What can hang from each mark
vukilu: ruvat vezitet
zugem: nuru
ruvat: mape vezitet vukilu zugem
nuru: vezitet
mape: ruvat
vezitet: soro vukilu
soro: kulusip
redusit: soro

Every row comes from one small tree of marks. Brackets hold a mark, then the marks that hang from it, in alphabetical order. Every link used is in the known rows. Which tree was each row made from?
Known rows
[ruvat mape [vukilu [vezitet soro]] zugem]: [-1.74  1.94 -0.33 -0.61 -0.44  0.70  0.92 -0.95  0.07 -0.67  0.63  2.79
 -2.21  0.15  3.06 -2.13 -0.73 -1.84 -0.48]
[vukilu vezitet]: [-0.87  1.81  0.57 -0.36 -0.13  0.39  0.05 -0.57  0.94 -0.49 -1.62 -3.07
 -0.98 -0.18 -2.51 -1.77  1.46  0.63 -1.91]
[nuru [vezitet soro vukilu]]: [-0.86  1.63  1.62 -0.10 -2.22 -1.78 -0.22 -2.27  0.51 -0.59 -1.83 -2.21
  0.69  0.02 -2.58 -0.54 -0.59  0.67 -1.83]
[ruvat mape [vezitet soro] vukilu zugem]: [-1.41  1.14  0.23 -0.40 -1.33  0.21  0.64 -1.02  0.49 -0.01 -0.42  5.95
 -0.85  0.37  3.00 -0.11 -0.92 -1.52 -0.59]
[mape [ruvat vukilu]]: [ 0.57  1.18  1.92 -0.09 -1.13 -0.32 -0.22 -1.32  0.85 -0.96 -2.86 -3.73
 -1.70 -0.69 -4.41  0.10  0.33 -0.56 -0.49]
[nuru [vezitet [soro kulusip]]]: [ 0.35  1.92  1.68 -0.42 -2.29 -1.05 -0.37 -1.36  0.28  0.55 -2.30 -3.98
 -0.20 -0.33 -2.14  0.24  0.56  1.94 -2.84]
[vezitet soro vukilu]: [-0.85  1.46  1.23 -0.03 -2.21 -1.10  0.64 -1.77  0.64 -0.98 -2.51 -0.56
  0.43  0.02 -3.11 -1.04 -0.65 -1.11 -1.85]
[ruvat mape [vukilu vezitet] zugem]: [-1.26  2.25  0.06 -0.91  0.76  1.18  0.67 -0.38  0.43 -0.89  0.48  1.82
 -2.64  0.26  2.40 -1.84  0.10 -1.00 -0.16]
[soro kulusip]: [ 0.91  2.07  1.56 -0.66 -1.16  0.08  0.25 -0.29  0.93 -0.07 -3.03 -3.33
 -0.76 -0.24 -3.25  0.07  1.45  1.09 -2.49]
[nuru [vezitet [soro kulusip] [vukilu ruvat]]]: [-1.07  1.89  2.00 -0.55 -2.72 -1.69  0.30 -1.40  0.38  0.66 -2.77 -2.79
  0.27  0.45 -1.83  0.33  0.22  0.65 -2.39]
[mape [ruvat vezitet vukilu zugem]]: [-0.03  0.79  1.27 -0.38 -0.77 -0.98 -0.11 -1.27  0.40 -0.27 -2.07  0.63
 -1.24 -0.16 -2.21  0.71  0.04 -1.20  0.12]
[zugem [nuru vezitet]]: [-0.34  1.16  1.89 -0.63 -1.26  0.00 -1.83 -1.28  1.66  0.40 -2.26 -4.44
 -0.12  0.34 -1.57 -0.40  0.76  2.03 -2.26]
[ruvat vukilu]: [-0.21  1.83  1.81 -0.21 -1.06  0.51 -0.14 -0.73  1.26 -1.39 -2.63 -2.64
 -1.60 -0.01 -2.01 -0.33  0.62 -0.48 -1.33]
[ruvat mape [vezitet soro] zugem]: [-1.13  1.26 -0.30 -0.47 -1.04 -0.34  0.80 -1.25  0.69  0.81 -0.71  6.26
  0.45  0.22  2.16 -0.53 -0.36 -0.38 -1.33]
[nuru [vezitet soro]]: [-0.29  1.79  1.32 -0.04 -1.95 -1.23 -0.68 -2.00  0.86  0.06 -2.06 -3.27
  0.23 -0.22 -1.72 -0.57  0.23  1.46 -2.44]
[ruvat [vezitet [soro kulusip]] vukilu]: [-0.51  0.77  1.61 -0.16 -2.83  0.05  0.32 -0.39  0.23  0.22 -2.45  0.03
 -0.88 -0.07 -1.50  1.04  0.29 -0.42 -1.90]
[zugem [nuru [vezitet vukilu]]]: [-0.82  1.05  2.18 -0.66 -1.49 -0.54 -1.28 -1.54  1.36 -0.20 -1.97 -3.48
  0.33  0.51 -2.47 -0.47 -0.20  1.22 -1.70]
[vukilu [ruvat mape zugem] vezitet]: [-1.93  2.49 -0.41 -1.04  0.94  0.67  0.93 -0.30  1.00  0.55 -0.50  2.35
 -1.40  0.64  2.81 -2.00  1.05 -0.46 -1.10]
[zugem nuru]: [-0.44  1.05  1.50 -0.54 -1.16  0.76 -0.90 -0.69  1.85  0.02 -2.85 -2.70
 -0.32  0.24 -2.18 -0.79  0.72  0.40 -2.24]
[vezitet [soro kulusip] [vukilu ruvat]]: [-1.12  1.82  1.54 -0.41 -2.65 -0.94  1.12 -0.78  0.50  0.26 -3.36 -1.33
  0.05  0.44 -2.46 -0.14  0.17 -1.04 -2.37]
[nuru [vezitet [soro kulusip] vukilu]]: [-0.01  1.75  1.87 -0.44 -2.61 -1.69  0.09 -1.69 -0.04 -0.08 -2.03 -3.16
  0.29 -0.06 -3.00  0.08 -0.33  1.08 -2.25]
[redusit [soro kulusip]]: [ 1.91  2.81  1.87 -1.03 -1.68  0.15  0.47 -1.44  1.27 -0.33 -3.14 -4.35
 -1.45  0.02 -3.25 -0.48  1.56  0.26 -2.47]
[vukilu [ruvat mape [zugem nuru]] vezitet]: [-2.49  1.55 -0.24 -1.27  0.48  1.41  0.09 -0.17  1.46  1.22 -0.57  1.87
 -1.28  1.05  3.54 -2.18  0.69 -0.67 -1.31]
[vukilu [ruvat mape [vezitet [soro kulusip]]]]: [-1.42  1.01  0.58 -0.53 -2.10  0.36  1.13 -0.12  0.85  2.08 -2.33  3.92
  0.35  0.18  1.08  0.69  0.89  0.58 -2.36]

Which tree is each row?
[-0.51  1.27  1.13 -0.59 -2.22 -0.45  0.46 -0.48 -0.12  0.12 -1.79  1.57
 -1.18  0.38  0.22  0.76 -0.19 -1.50 -1.46]
[ruvat [vezitet [soro kulusip]] vukilu zugem]
[-1.09  2.63  0.44 -0.91  0.23  0.28  0.89 -0.76  1.52  0.46 -1.81  2.94
 -0.75  0.71  2.37 -0.88  0.73 -0.51 -1.29]
[vukilu [ruvat mape zugem]]
[-1.60  1.14  0.02 -0.49 -1.35 -0.86  1.24 -1.53  0.27  0.12 -0.48  7.01
  0.83  0.46  1.23 -0.60 -1.22 -1.25 -0.77]
[ruvat mape [vezitet soro vukilu] zugem]
[ 0.28  0.80  1.01 -0.79 -0.66 -0.61 -0.85 -1.57  1.06  0.34 -2.54 -1.93
 -0.73  0.04 -2.75 -0.72 -0.12 -0.82 -0.89]
[mape [ruvat [zugem nuru]]]
[-1.23  1.18  0.84 -0.20 -1.85 -0.54  0.17 -1.09  0.42 -0.48 -1.62  2.47
 -0.74  0.49  0.77  0.04 -0.51 -1.97 -1.13]
[ruvat [vezitet soro] vukilu zugem]
[-0.86  1.49  0.99 -1.04 -0.32  1.57 -0.31 -0.57  1.37 -0.40 -0.74  2.13
 -1.96  0.71  2.80 -0.85 -0.72 -1.32 -0.54]
[ruvat mape vukilu [zugem nuru]]
[-0.30  0.52  0.27 -0.06 -1.70 -1.94  0.11 -2.04  0.16  0.74 -2.12  1.78
  0.40 -0.30 -2.52 -0.08 -0.31 -0.96 -0.93]
[mape [ruvat [vezitet soro] zugem]]
[-1.69  1.34  0.80 -0.98 -0.25  1.18 -0.78 -0.34  0.84 -0.73 -0.65 -1.86
 -2.45  0.82  0.96 -1.94  0.08 -1.72 -0.86]
[ruvat [vukilu vezitet] [zugem nuru]]
[-0.91  1.56  1.17 -1.25 -0.36 -0.31 -0.68 -1.65  1.07  0.24 -0.19  1.54
 -0.03  0.80  1.47 -0.91 -1.09  0.62 -0.67]
[ruvat mape [zugem [nuru [vezitet vukilu]]]]
[-1.41  0.66  1.79 -0.35 -2.62 -1.08 -1.13 -2.05  0.95 -0.02 -1.82 -2.52
  0.76  0.44 -1.92 -0.74 -1.04  0.39 -2.01]
[zugem [nuru [vezitet soro vukilu]]]
[-2.00  0.93  0.85  0.10 -2.29 -0.68  0.30 -0.82  1.34  1.06 -3.19  1.27
  0.82  0.47 -0.61  0.18  0.94 -0.34 -2.50]
[vukilu [ruvat [vezitet soro]]]
[-0.79  0.74  0.76 -0.49 -2.25 -0.28  1.33 -0.70  0.13  0.81 -1.40  4.52
  0.77 -0.16 -1.09  0.44 -0.48  0.25 -1.54]
[ruvat mape [vezitet [soro kulusip] vukilu]]
[-1.05  1.56  0.36 -0.59 -1.32  1.35  1.01 -0.12 -0.11 -0.03 -0.33  0.18
 -2.35 -0.34  0.91 -1.17  0.05 -0.31 -1.29]
[ruvat mape [vukilu [vezitet [soro kulusip]]]]
[-0.22  0.16  1.42 -0.05 -1.42 -1.50  0.14 -1.62  0.64 -0.04 -2.82  0.25
  0.75 -0.45 -5.80  0.56  0.07  0.08 -0.49]
[mape [ruvat [vezitet vukilu]]]
[-1.23  2.11  2.03 -0.49 -1.20 -1.30 -0.16 -1.46  1.33 -0.18 -2.73 -2.86
  0.26  0.67 -1.86 -0.09  0.68  0.90 -1.79]
[nuru [vezitet [vukilu ruvat]]]
[-1.59  1.96  0.20 -0.39 -0.97 -0.07  0.32 -0.98 -0.02 -1.12 -0.49 -0.62
 -2.19  0.34  0.81 -2.02 -0.34 -2.30 -1.05]
[ruvat [vukilu [vezitet soro]] zugem]
[-2.56  2.17 -0.77 -0.73 -0.24  0.13  1.19 -0.80  0.58  0.80 -0.36  3.29
 -0.98  0.61  3.47 -2.39  0.22 -1.18 -1.43]
[vukilu [ruvat mape zugem] [vezitet soro]]
[-1.89  1.65  1.26 -0.07 -2.30 -1.10  0.81 -1.42  1.10 -0.30 -3.11 -0.20
  0.44  0.61 -1.92 -0.85 -0.08 -1.55 -2.01]
[vezitet soro [vukilu ruvat]]
[-1.58  0.53  0.55 -1.08 -0.64  0.34  0.16 -0.79  1.14  0.56 -0.62  5.92
  0.56  0.93  1.27 -0.46 -0.83 -0.69 -0.54]
[ruvat mape [vezitet vukilu] [zugem nuru]]
[-1.44  1.12  0.52 -0.28 -1.90 -1.72  0.70 -1.62  0.21 -0.27 -1.62  3.75
  0.88  0.63 -1.05 -0.40 -0.95 -1.73 -1.24]
[ruvat [vezitet soro vukilu] zugem]
[-0.98  1.19  0.24 -0.24 -1.05 -0.92  0.26 -1.67 -0.44 -0.76 -0.82 -1.63
 -2.27 -0.36 -1.56 -1.68 -0.62 -2.42 -0.14]
[mape [ruvat [vukilu [vezitet soro]] zugem]]
[-1.25  1.01  1.13 -0.26 -2.65 -0.45  0.59 -0.28  0.84  1.67 -3.42  0.47
  0.41  0.31 -1.12  0.91  1.27  0.13 -2.88]
[vukilu [ruvat [vezitet [soro kulusip]]]]
[-0.17  1.57  1.46 -0.36 -2.59 -0.95  0.94 -1.11  0.09 -0.39 -2.67 -1.48
  0.00 -0.04 -3.70 -0.29 -0.25 -0.56 -2.22]
[vezitet [soro kulusip] vukilu]
[-1.64  1.29  0.70 -0.43 -0.57  0.69  0.56 -0.22  1.87  1.28 -2.31  3.90
  0.39  0.35  1.01  0.37  1.27  0.93 -1.68]
[vukilu [ruvat mape vezitet]]
[-2.14  0.89  0.27 -0.11 -1.71  0.23  0.80 -0.75  1.42  1.54 -2.16  4.86
  0.77  0.31  1.59  0.02  0.51  0.11 -1.90]
[vukilu [ruvat mape [vezitet soro]]]
[-0.93  2.08  0.47 -0.78 -1.29  0.03  0.63 -0.39 -0.54 -0.50 -0.72 -1.52
 -2.63  0.23  0.41 -1.31 -0.03 -1.86 -1.48]
[ruvat [vukilu [vezitet [soro kulusip]]] zugem]
